What can hang from each mark:
Q_978: Q_835
Q_959: Q_382 Q_692 Q_835
Q_692: Q_263 Q_959
Q_94: Q_81 Q_382 Q_873
Q_81: Q_94 Q_959
Q_627: Q_94
Q_263: Q_692 Q_835
Q_400: Q_873
Q_835: Q_263
Q_382: Q_94 Q_959
Q_873: Q_94

Each row was made from one small tree. The marks that hang from a mark follow it in brackets, in the order of their numbers. Every link used is in the known rows. Write each row's tree.
In the rows, zero is written as 128.
Known rows:
Q_873{Q_94{Q_81 Q_382{Q_959}}}: [106 112 124 130 165 190 125 148 109 168 181 186 154 122 129 140 161 101
 137 168  67  77 124 114 189 130]
Q_835{Q_263{Q_692}}: [130 128 125 115 118 144 185  89 152  92 160 128 142 128  74 122 148 126
 126 128 137 147 133 123 118 162]
Q_382{Q_94}: [139 112 147 140  84 154 109 123 133 105 164  96 117 125 113 149 118 142
 127 138  99 181 160 117 147 179]
Q_978{Q_835{Q_263{Q_692{Q_959}}}}: [114 145 121  85 100 127 176 113 118  96 141 145 157 131  98 127 148 134
 109 102 145 119 120 121  88 128]
Q_692{Q_263 Q_959}: [108 101 146  86 158 139 105 115 104 106 115 109  98 118  74 115  99  86
 151 116 156 118 111 124 128 137]
Q_627{Q_94{Q_81 Q_382{Q_959{Q_692}}}}: [192 135  98  97 200 181  37 151 133 163 128 168 216 138 169 158 159 147
 134 166  69 105 131 125 165  71]
Q_400{Q_873}: [105 118 129 153 122 170 128 154 144 107 136 105  76 134 102 162 147 120
 131 131  84 193 146 122 111 178]
Q_627{Q_94{Q_382 Q_873}}: [101  99  86 111 130 183  68 195 156 165 130 137 185 115  90 152 111  79
 128 148  60 163 144 133 145 187]
Q_400{Q_873{Q_94}}: [ 64 102 121 180 106 181 134 143 144 110 156 133 112 127 111 153 150 110
 123 136  59 142 136 120 120 175]
Q_382{Q_94 Q_959}: [125 127 137 124 116 134  60 105 119 104 175 109  89 127 114 149 131 129
 145 151  84 154 165 117 148 150]
Q_959{Q_382 Q_835}: [179 117 127 137 136 120 182 134 113 116 128 106 124  96 120 108 126 158
 146 112 157 191 146 122 108 145]
Q_692{Q_263 Q_959{Q_835}}: [137  95 162  66 161 129 113 117 101 129 113 101 134  93 111  98  94  96
 163  94 182 155 116 124 115 149]
Q_959{Q_382{Q_94{Q_873}} Q_692{Q_263{Q_835}}}: [125 128 120 196 151  76  75 103 168 130  86 107 128 112 145 100 113 148
 115 121 141 114 135 151 134  82]
Q_692{Q_263{Q_835} Q_959{Q_382{Q_94{Q_873}}}}: [ 59 108 136 157 109  53  92  99 130 139 102  95  79 130 122 105  83  99
 124 106 153  70 125 137 129 133]
Q_81{Q_94}: [127 104 106 140 150 198 120 143 144 106 132 129 127 117  57 119 118 132
 144 151  88 174 141 125 133 160]
Q_263{Q_692{Q_959} Q_835}: [102 120 148 100 109 117 135 147 156 111 171 116 122 136 166 135 102 115
 141 118 135 115 124 109 118 137]
Q_382{Q_94{Q_81{Q_959}}}: [132 149 165 116  65 122 119 128 123 132 161 108 103 170 166 165 118 146
 113 139 122 128 137 117 159 136]
Q_94{Q_81{Q_959}}: [128 153 143  99 112 131 142 153 120 132 147 116  92 159 137 157 125 130
 123 137 140 135 123 124 145 100]
Q_959{Q_382{Q_94} Q_692 Q_835{Q_263}}: [212 132 133 153 125 105 168  61 124  94 104 108 176  99 138 100 144 202
 117 107 189 157 147 142  96 104]
Q_627{Q_94{Q_81 Q_382 Q_873}}: [109 104  94 111 132 179  81 188 143 198 136 149 193 144 128 165 129  99
 111 146  55 137 132 129 171 149]
Q_81{Q_959{Q_692}}: [156 162 132 102 146 143 107 164 140  81 119 119 110 119 136 144 116 138
 138 144 157 160 123 137 107  71]
Q_94{Q_81 Q_382{Q_959} Q_873}: [ 97 128 113 105 178 166  97 183 112 183 152 164  94 126 123 157 152  72
 136 157  72 127 131 130 175 124]
Q_978{Q_835{Q_263{Q_692{Q_959{Q_382}}}}}: [127 154 106 119  91  80 212  97 101  85 118 153 131 137  94 110 155 156
 103  98 161  89 115 123  72 129]
Q_978{Q_835{Q_263{Q_692}}}: [141 153 112 120 109 138 183 112 147 105 151 144 181 124  85 123 165 157
 102 116 124 163 141 125 106 142]
Q_692{Q_263{Q_835} Q_959{Q_382{Q_94{Q_81}}}}: [121 114 163 154 110  64 124  69 113 149 114 102 106 164 163 115 106 151
 115 110 162  43 118 118 160 106]

Which tree is each row?
[101 133 137  99 105 130 190  87 121 151 155 141 186 127 137 116 139 131
 120 113 181  94 115 129 126  88] : Q_873{Q_94{Q_81{Q_959{Q_835{Q_263}}}}}
[165 115 130 117 201 190 102 153 126 143 151 175 209  59 168 105 148 115
 162 148 106 140 129 126 140 108] : Q_873{Q_94{Q_382{Q_959{Q_692 Q_835}}}}
[ 69 129 108 115 140 186 110 202 152 146 109 154 104 116  70 121  95  57
 145 165 101 148 122 143 137 192] : Q_81{Q_94{Q_382 Q_873} Q_959}
[153 103 149 102 157  90 147 102  85 119  89 104 104 100 105  83  99 117
 157  89 194 125 110 125 102 146] : Q_692{Q_263 Q_959{Q_382 Q_835}}
[ 88 158 108 135 105  76 155 164 107 140 115 131  46 161 133 149 129 114
 111 127 137 103 113 138 123  87] : Q_94{Q_81{Q_959{Q_382}} Q_873}
[ 94 150  80 123  89  73  92 152 124 155 105 131 119 177 137 156 120 122
 105 131 106  86 120 135 118  89] : Q_627{Q_94{Q_81{Q_959{Q_382}} Q_873}}
[101  98 153 117 103  60 103  93  92 143  88 101 100 109 131  92  89  93
 135  86 160 120 119 133 106 169] : Q_692{Q_263 Q_959{Q_382{Q_94{Q_873}} Q_835}}
[161 139 160  94 104 104 127  34 123 152 182 132 169 149 180 128 163 152
 125 119 129 123 144 113 147 143] : Q_382{Q_94{Q_81} Q_959{Q_835{Q_263{Q_692}}}}
[149 156 110 169 191 105 100 104 174 104  56 130 131 123 108  73  99 159
 143 147 183  87 112 147 119  65] : Q_81{Q_94 Q_959{Q_382 Q_692{Q_263{Q_835}}}}
[169 169 145 106  97  64 236  75 118 132 129 134 139 156 162 106 145 157
 117 102 205 104 109 126 104 125] : Q_94{Q_81{Q_959{Q_382 Q_835{Q_263{Q_692}}}}}
[225 126 147 161 120 107 137 111 121 103 114 106 155  98 181 113 127 201
 128 113 147 184 147 128 107 124] : Q_959{Q_382{Q_94} Q_692 Q_835}
[128 173 106 138 136  78 137 170 114 124  89 143  68 151 168 150 139 141
 106 131 148  99 101 149 110  21] : Q_94{Q_81{Q_959{Q_382 Q_692}} Q_873}
[157 128 115 156 121  87 151  86 128 116  93 114 152  95 133 106 140 168
 109 101 169 159 141 157  85  95] : Q_959{Q_382{Q_94{Q_873}} Q_692 Q_835{Q_263}}
[ 73 136 148 155  99 182 161 174 136 162 147 165 118 157 163 160 145  87
 112 153  78  88 110 119 152 180] : Q_400{Q_873{Q_94{Q_81{Q_959} Q_382}}}
[ 93 103 145 100 167 124  99 114 143 126 125  95 117 116 103 110  89 103
 150 115 172 105 123 124 135 110] : Q_692{Q_263{Q_835} Q_959}
[163 151 138 114 108  84 170 140 113 110 116 103 100 111 133 110 107 144
 149 113 187 171 135 126  97 144] : Q_81{Q_959{Q_382 Q_835}}
[ 95 108  83 115 120 142  62 162 142 172 138 127 165 157 128 173 134 121
 108 132  59 139 136 130 145  97] : Q_627{Q_94{Q_81 Q_873}}
[125 147 105 151 121 127 146 135 126  90 100 132  77 138  66 106 105 139
 141 153 136 122 126 129 107 151] : Q_81{Q_94 Q_959{Q_382}}
[187 127 142 179 147 106 106  78 127  91  85 112 128 118 116 102 129 170
 122 130 142 123 129 135 137 124] : Q_959{Q_382{Q_94} Q_692{Q_263}}
[134 130 163 153  59  63 160  96 129 136 161 122 109 181 228 141 117 164
 105 112 124  53 120 103 145 132] : Q_263{Q_692{Q_959{Q_382{Q_94{Q_81}}}} Q_835}
[134 141 109 106 208 169  80 189 119 166 129 176 119 117 158 157 163  98
 132 157  86 124 119 143 161  57] : Q_94{Q_81 Q_382{Q_959{Q_692}} Q_873}
[218 123 136 142 201 111 141 103 122 111  71 115 155  82 129  80 128 163
 146 104 185 168 120 141 109  96] : Q_959{Q_382 Q_692{Q_263} Q_835}
[ 76  97 130 181 117 215 156 173 148 137 148 156 142 113 109 145 147  84
 127 150  53 142 132 118 141 225] : Q_400{Q_873{Q_94{Q_382}}}
[ 57 140 139 154  81 149 140 145 133 138 149 146  97 172 163 169 151 113
 109 139  85  92 113 120 132 134] : Q_400{Q_873{Q_94{Q_81{Q_959}}}}
